Each row was made from one walk, in order. Every step used is in the known rows, and no mark comes twice. Write each row's walk.
Known rows:
lozo > basa > fivuk > rikezuf: [-44 -11  22 -17  15  -9   8 -36  -5  -9  -2  18  40  23 -36 -15  41  -4
  13  -6   7  37 -10  52 -21   0  -6  29 -27  32   3 -31 -12  21  68   8
  -3  43 -28 -14  -6   9 -19  -8]
gipilu > basa > lozo: [ -2  30   1  11  54  54  -6  -3 -15   7   1   2   3   8 -16 -11  -6 -27
  15   7  23 -39  -6  41  -3  43   1 -13 -26 -14  18  -5  27  31  15  15
  -8  19 -27  -3   4 -37   1 -18]
gipilu > basa > fivuk: [-25   4  29   8  51  25  -4 -48 -28   6  -7  16  -2  23 -10 -29   5  -1
  18 -26  38   0   8  37 -39  28  -4 -24 -10   8  -2 -10   2  32  25   5
  34  34 -13 -31 -22  -4  -6  -2]
bezik > lavud > basa > gipilu: [ 44 -25  20 -22  15  13 -23  -5  -4   5 -27  48  -3  20   6  39  -6  50
 -15  13   3 -32  -8   6  -7 -21 -15 -15   8 -17   4  -8  24 -39  83  -1
  46  -7  -4  65  23   3 -20 -31]
gipilu > rikezuf > fivuk: [-45   8  -7  31  34 -19  13 -18 -52 -16  15 -27  12  23 -29 -30 -18  -5
   8 -24   6   1 -48  67 -47  56  27   8 -20   8  24  31  18  49   2   2
  29   6  32  -8 -19  -8 -58 -16]
guku > fivuk > rikezuf > lozo > basa > lavud: [-53 -34 -34  -9 -33 -26 -16   3 -20 -18  37  52  49  -9   9   2   4 -31
   8 -22 -29  17 -33  79  -6  15   3  56   9  54  19 -18  37   0  49   9
 -14  13 -60   8  18  12 -13   2]
guku > fivuk > rikezuf > lozo > basa > lavud > ruku: [-17 -19 -43 -12 -32   1 -44  12 -48  -7  50  58  72 -24   3  13  18 -25
   8 -17 -32  26 -14  73   0   9  11  72  11  60   3 -58   0  -5  55  47
   3  32 -67 -17  29  35 -36  15]
rikezuf > lozo > basa > gipilu: [ 37  13  22  20   5  40   2  -8  -5 -41  21  36  57 -13  17  11  -8 -17
  13  39   1 -17 -21  22 -18  11  -1  -6  16 -28  25  31  35 -14 -22  -5
  -6  -7 -81  37 -27 -11  23 -36]
basa > fivuk > rikezuf: [-42   0   7  22  24   8 -13 -34 -30  10 -11   3   7  32 -48  30  34   0
  16 -26  22  26 -20  56 -33  31 -10  14 -23  34   0 -17  -7  17  59   7
   6  12  24  -2   1  15 -29 -34]
bezik > lavud > rikezuf > fivuk > basa > gipilu: [  9 -25  11 -56  22 -30 -16  22 -65   8 -13  73  14 -14   3  25  -6  -3
 -26  -9 -23  40  -5  55 -34  19  -7 -42   5   4   3 -10  43 -38  82  22
  57  39  29  64  21  20 -28 -46]
gipilu > basa > lavud > rikezuf > lozo: [  4 -37  -6  31   3  -9 -20  39 -55  -9  24  37  24  35  40   4 -40 -83
 -11 -12 -18   6 -51  76   6  23  25  36   6  -2  53   8  -1  10   5  35
  -1  31 -26  28  31 -22 -15   6]
rikezuf > gipilu > basa > fivuk: [ 13  -5  36  29  58  36 -31 -33 -21 -22  -5  25  26  18   3  -3   8 -36
  24   2  31  -2  20  19 -54  46 -17 -46  22  18   2  44  21  34 -27   1
  37  20 -13  -3 -49   4  -8   0]
fivuk > rikezuf > lozo: [-30  18  -7  57   5   2   3  14 -26   9   1 -20   6  19 -20  26   2 -42
  24  -1  12   5 -48  72 -12  -2  15  23 -21  13  36  16  -5   6   9  -2
 -21 -21  -6  15   8  -4 -34 -51]
fivuk > rikezuf: [-25  -4  -2  32  26  -2   5  -5 -13  14 -22 -33 -12  30 -52  24  27 -12
  10  11  24  23 -35  57 -12  -1  -4  18 -35  -1  20  -9 -18  21  65   4
  -6  -4   6  17  11   3 -42 -31]
guku > fivuk > basa: [-55  -5  -2 -39  44  -4  23 -28  -9  35 -16  18 -36 -35 -21  -5  13  37
  17  -3  34  30   4  55 -37  19 -22 -25 -15   6 -15 -48  25  11  85  17
  17  10 -12 -35  -5  16  13  -4]
lavud > basa > gipilu: [ 56 -25  19   8  25  27   1 -21   8  12 -14  25   4  10 -11  40  -2  45
  -9  47  26 -14 -18  18 -27  12  -8 -22  -4 -33   7  -2  32 -11  50  20
  14  -5  -4  21  -8   3  -6 -17]
guku > fivuk > rikezuf > lozo: [-56  13 -33  37   0  -3   9   0 -50  14  12   5  -9 -11 -28  24 -10 -13
  24 -22   9  23 -55  87 -26  22   0  18   8  55  16   1  22   8  23   5
 -10 -21   0 -12  -1   6 -13 -33]
lavud > basa > fivuk > rikezuf > lozo: [-38  -8   1  12  -7 -12   0  -7 -27  25  12  30  27  35  -6  18  -3  -8
   8 -17  11   5 -44  73 -33  -1  33  18 -22  61  13 -10  -1 -13  27  30
 -22  13  22 -40   9   5 -26 -39]
lavud > rikezuf > lozo: [  0  -1   3  54   2  16  21  34 -56  -3   8   1   7   6   6  31 -30 -43
   7  -1   3   9 -78  61 -15  26  24  20   1  -4  49   5 -18   5 -13  23
 -16  -6  -9  17  12  -2  -8 -27]
fivuk > basa: [-35   1  24 -22  46   2  19 -16  15  27 -34  -6 -22  -1 -12   1  32  11
  15  19  40  16   3  42 -20  -2  -3 -27 -45 -32  10 -33  -5   7  74  14
   9  11 -18  -7   6  -1  -5 -22]
ruku > lavud: [-25  -8  42  16   8  30   1 -11  15  13 -32  -2 -17  20 -20  11  25  19
  -8 -10 -15 -15 -18  17 -14   6  22   8 -16 -44  14   0 -11  10  38  -1
  44 -13 -47  21   9  16 -42 -16]
gipilu > rikezuf > lozo > basa: [-35  22   7  22  17 -15  26  16 -24 -44  27 -21  61  31  10 -51 -25 -49
  19  29  -3 -18 -62  64  -4  -8  23  54 -18  -2  59  26 -16  24 -18  10
 -29  -1 -58   7  -5 -33 -18  -1]
ruku > lavud > basa > lozo > rikezuf > fivuk: [-32  -4  -3 -26 -21  38 -16  38 -19  24  17  54  44   0  -5 -12  23   7
 -21 -24 -47 -13 -18  39 -36  40  47  32 -39   4   4  12  24  13  31  30
   2  20   0 -14  38  18 -64 -24]
lozo > basa: [-15  -6  32  -5  27  16  26 -25  19 -23  -9  -4  20   0  -7 -19  25  10
  15  28  21   5 -20  23 -16  -7  -2   8 -21 -34  16 -22 -12  23  37  -6
   3  23 -72  -1 -11   2  -4   8]
guku > fivuk > basa > gipilu: [  3  -5   2 -31  45  15   0 -35 -17  24  -9  44 -15 -39 -29  25  11  41
   9  20  25  24  14  43 -37  38 -40 -47   8  -6 -23 -24  62  -9  89  19
  30  -3  -8   8 -19  16  23 -25]
gipilu > basa: [ -5   4  24  18  55  12  13 -22  -8   8 -19 -24 -17  23 -13 -32   0 -10
  14  18  37   1 -10  39 -15   1  -3 -15 -17 -29  15   2  -8  37  31   6
  25  21 -33 -13  -9 -16 -13   3]
bezik > lavud: [-21   2  16  -1  25  21 -20  -5 -14 -11 -34   7 -27  16  -5  22  10  27
   4 -29  14 -24 -13  15  -3  -3  -8   3  -7 -22  16 -14 -10 -10  59 -27
  46 -12 -22  54  21   7 -29 -29]
rikezuf > fivuk > guku: [-50  14  22   7 -10 -17  24 -12 -35  -3  34  -5 -22 -33 -25  -5 -27  26
  10 -17  28  14 -28  33 -53  25  69 -50 -45 -16  11 -31  22  16  26  -7
  32  17  24 -24 -10  36 -32 -15]

Write each row's walk:
[-56   2 -25  -2  -8 -17  32   0 -28  -7  21  17  30 -20 -16 -18   1 -22
  23   5  -2  28 -45  80 -15  -8   0  36   8  51  14 -10  16  12  29   7
 -21  10 -50 -26  -5   0  -2  -7] => guku > fivuk > rikezuf > lozo > basa
[-30 -32   6 -14  13 -18   4 -28  -9  37 -10  16   6  41 -30  16  26  28
   1 -11  19  24 -27  57 -34   1   9  13 -32  46  -2 -42  -9   3  85  28
  -3  32  38 -33  15  15 -35 -13] => lavud > basa > fivuk > rikezuf
[ 16 -15  16   0  -4  57 -38  68  13   2  -1  44  60  20  -4  27  38 -33
  -9  39 -35 -31 -17   5 -14  24  14  30 -19  -9  23  52   4  11  18  34
 -26 -22 -22  41  35  15 -47  -6] => ruku > lavud > basa > lozo > rikezuf > gipilu
[  7 -54  -1  28  -2   0 -18  17 -39  -1   1  25   1  27   2  53  -4 -23
 -25 -16 -12  18 -49  46   3  46  -2  40  -9 -20  35 -34  -7   9  70  25
   6  18  -1  52  38  13 -26   7] => basa > lavud > rikezuf
[ 33 -24  45   6 -31  18  11  48 -22 -24  11  62  66  14  15  13 -10 -45
 -31  40 -70   8 -54  41  -6  -5  21  30  23 -30  37  21   7 -27  -3  34
  14   8 -83  60   3   5 -10 -17] => ruku > lavud > rikezuf > lozo > basa > gipilu
[-29  -4  37 -16  23  29   9 -53  -4 -23   2  36  34   2  -7 -18  25  23
  16 -12  19   5  -3  15 -36  26  -6   3 -11   1  -1 -31  -6  22  31   0
  14  33 -53 -21 -24  12   4   3] => lozo > basa > fivuk
[ 29  -5  23  39  63  24 -12  -6   3 -20 -16  -9   6  14  -4  -6   5 -44
  23  46  35  -6   3  21 -30  10 -10 -42   9 -16  19  58  10  38 -24   1
  23   3 -29  18 -37 -13 -13   9] => rikezuf > gipilu > basa
[-15 -24  40  -2 -31   0  33  47 -13 -13   3  35  42  14  20 -17  -9 -47
 -22  13 -62  11 -63  53   0 -20  42  48   2 -19  42  -6 -30  -8  -4  34
   3  21 -87  15  22   4 -18   5] => ruku > lavud > rikezuf > lozo > basa
[-43  40  -4 -12  -1  10   1  52 -69  -3  64   8  33 -27 -17 -52 -18 -46
  17  -7  13  13 -12  57 -32  32  57 -15 -71   3  21  -7  27  41  33  23
 -20  45  25 -15  19   0 -27 -11] => gipilu > basa > lozo > rikezuf > fivuk > guku
[-10 -34  38  18  -3   9  19  29 -20  18 -29   2 -11  25 -26  22   8  -8
 -28   0 -38  21 -52  39  -9  12  21  31  -8 -32  29 -16 -31  10  51  33
  32   7 -26  36  29  16 -44  -2] => ruku > lavud > rikezuf
[-16 -34  41 -22  -2   7  17  -4  34  36 -37  15 -17  30  -7   2  17  41
 -24  11 -21 -15 -23  20 -17 -24  37  13 -24 -34  10 -17 -12  -4  58  26
  37   3 -35 -11  23  17 -42   5] => ruku > lavud > basa
[ 25 -45  42  34   5  17  -9  44 -14 -10 -20  17  12  23 -16  41   8 -41
 -19  28 -41  17 -45  21 -24  21   8   3  19 -24  30  41 -15  13   0  29
  33 -11 -17  61   2  27 -44   6] => ruku > lavud > rikezuf > gipilu
[-27  23 -20  -4  32 -13   2   4 -57   3  28  29  32   1  -4  -7 -35 -21
  15  20  -1   5 -29  87 -29  40 -17  -5   4  32  21  24  60  -9  38  37
  -7 -27   4  14 -17 -15  11 -38] => guku > fivuk > basa > gipilu > rikezuf > lozo
[-43  -6 -27  17  18 -11  14 -20 -33  23  -5 -10 -24  -3 -60  19  17  16
  17 -15  22  39 -34  74 -22  23 -24  14  -3  38  -1 -26  11  27  81   8
  10  -7   8  -7   5  18 -22 -10] => guku > fivuk > rikezuf
[ 27 -37  16  21  20   8 -31  49 -44 -31 -20  20   7  14   3  55  -6 -35
   0   7 -16   6 -40  21 -10  13 -21  -1  30   6  34  29  -9  -6  21   1
  35  -9   3  95  15  19 -32  -5] => bezik > lavud > rikezuf > gipilu
[ 25  25 -11  52  26  80 -48  51 -27 -29  19  16  53  -7 -18  47  36 -57
  34  29  14 -24 -15   9 -23  71 -26  14  -9  -9  33  62  18  39 -15   2
 -48 -34  -4  64   3   3 -14 -32] => basa > lozo > rikezuf > gipilu
[ -5 -12  15  18  -5  -2  37  35 -35 -25  19  12  42   0  19  -8 -20 -46
   5  26  -8  22 -74  58  -6  -3  16  36   0 -10  47 -13 -23   2 -10  27
 -24  26 -58   5   7 -10   6   2] => lavud > rikezuf > lozo > basa
[ 19   7   5  26   1   7  -5   8  -9 -23  17  19  68   8 -12  20   6 -46
   9  49 -13   9 -32  62  -6 -18  -4  21   0   4  30  30  22 -12  13   6
 -26  -4 -54  41 -12 -14 -10 -48] => fivuk > rikezuf > lozo > basa > gipilu
[ -5  30   4  11  38 -12  -4  21 -38  -7  11   6  42  33   2  -2 -23 -50
  10  45   2  -8 -28  76 -15  11   2   2 -21  -9  39  37  29 -17  22  30
 -19 -23  -1  40 -10 -32  -6 -51] => fivuk > basa > gipilu > rikezuf > lozo
[-10  39 -17  30  17  71 -24  36 -38  -4  17   2  28   3 -29  23  34 -22
  24   1  18 -17 -25  34  -7  60 -14  40 -34 -21  28   6  -2  32  39   6
 -49 -18  -8  37  33  -6 -13 -33] => basa > lozo > rikezuf
[-45  23 -18 -47  42  38   6  -8 -20  38   5  41 -15 -47 -22  12  12  19
  18  -9  23  -3   1  56 -22  60 -18 -27 -29  19  -8 -53  60   7  72  28
 -16   4  -4 -28  11  -4  20 -23] => guku > fivuk > basa > lozo
[-66  13  11   9  -2 -48  27  10 -62 -18  50 -41   3   9 -36 -42 -47  -6
   6  -6  13  16 -51  62 -45  25  70 -12 -64   4  34 -11   7  34  33  14
  20  14  49 -11  -9  15 -52   1] => gipilu > rikezuf > fivuk > guku
[ 42 -30  16  55  29  12  -4  32 -33 -20 -11   0  14   7 -13  56  -2 -46
   5  41   7  23 -53  31 -30  41 -16  -7  21  -7  37  31  -7  25  -9  25
   2  -7   9  51 -10  11 -20   4] => lavud > rikezuf > gipilu
[-73  25  36 -11 -28 -37  32  20 -56 -46  71   6  68  25   9 -62 -52 -40
  16   6   0  -5 -52  60 -24  -8  67  25 -50  32  48 -25 -12   9   7  22
 -25  18 -20 -22  -4   6 -10   5] => gipilu > rikezuf > lozo > basa > fivuk > guku
[-17  -1 -12 -26  52 -24  10 -12 -45  13   6  18   9   2 -38 -13  -7   6
   6  33  13  26 -10  72 -29  39 -39  -9  -7  13   2  -4  49  11  94  39
  18  -8  17  20 -15  -6   5 -13] => guku > fivuk > basa > gipilu > rikezuf
[-39 -23  51 -12 -38   8  17  22 -34 -17  16  71  61  21  24 -14  -5 -34
 -21 -27 -61  15 -48  50 -25  12  38  40   6  14  26 -11 -20 -12  -4  34
  17  37 -69   1  10  17 -13  -5] => ruku > lavud > rikezuf > lozo > basa > fivuk
[ 28 -41 -36   8  27  -7 -80   5 -49   4  17  34  44  -4 -19  26  19 -52
  10   8 -12  39  24  53 -27  31 -22  19  31  57 -12 -12  14  27  54  57
  38  30 -11   8   6  33 -57  38] => guku > fivuk > rikezuf > gipilu > basa > lavud > ruku
[-34   5   3  16  -4 -14  22  16  -4 -14   8  -9  46  15  -9 -11  10 -47
  19  27   3  17 -43  68  -4 -33  17  39 -20  11  40   4 -12   4  14   6
 -33   9 -55  -1   5 -12 -20 -24] => fivuk > rikezuf > lozo > basa
[-26  40 -31  25  12  59 -23  22 -59  -8  37  20  39 -23 -23   8  26 -18
  21 -32   5  -6 -19  42 -40  88   6  16 -30   5  16  22  31  41   5  -2
 -20   6  14   7   9   8 -34 -44] => basa > lozo > rikezuf > fivuk
[ 25 -50  47  20  26  -2  -2  44 -16  -2 -22  13  13  39  -6  -7  -2 -74
 -18  40 -37  22 -27  38 -20   2   8  -5  22 -20  31  49 -17  26  -2  44
  44  21 -32  41  -3   2 -42  25] => ruku > lavud > rikezuf > gipilu > basa
[ 32 -37  22  11  42 -14 -23  53 -48 -26 -23  19  10  33  15   6 -17 -68
  -4  20  -5   9 -24  36  -7 -10 -21 -14  30   9  40  37  -8   8  21  17
  49  24  -8  78  16  -7 -25  19] => bezik > lavud > rikezuf > gipilu > basa
[ 22  29  -4  65  17  18 -12  14 -49 -30  24  -6  45  40  -9  18 -38 -43
  11  28   3 -32 -55  61 -14  42   3  17   4  -9  53  64  28   2 -20  10
  -9 -46  -5  62 -22 -27 -20 -49] => basa > gipilu > rikezuf > lozo
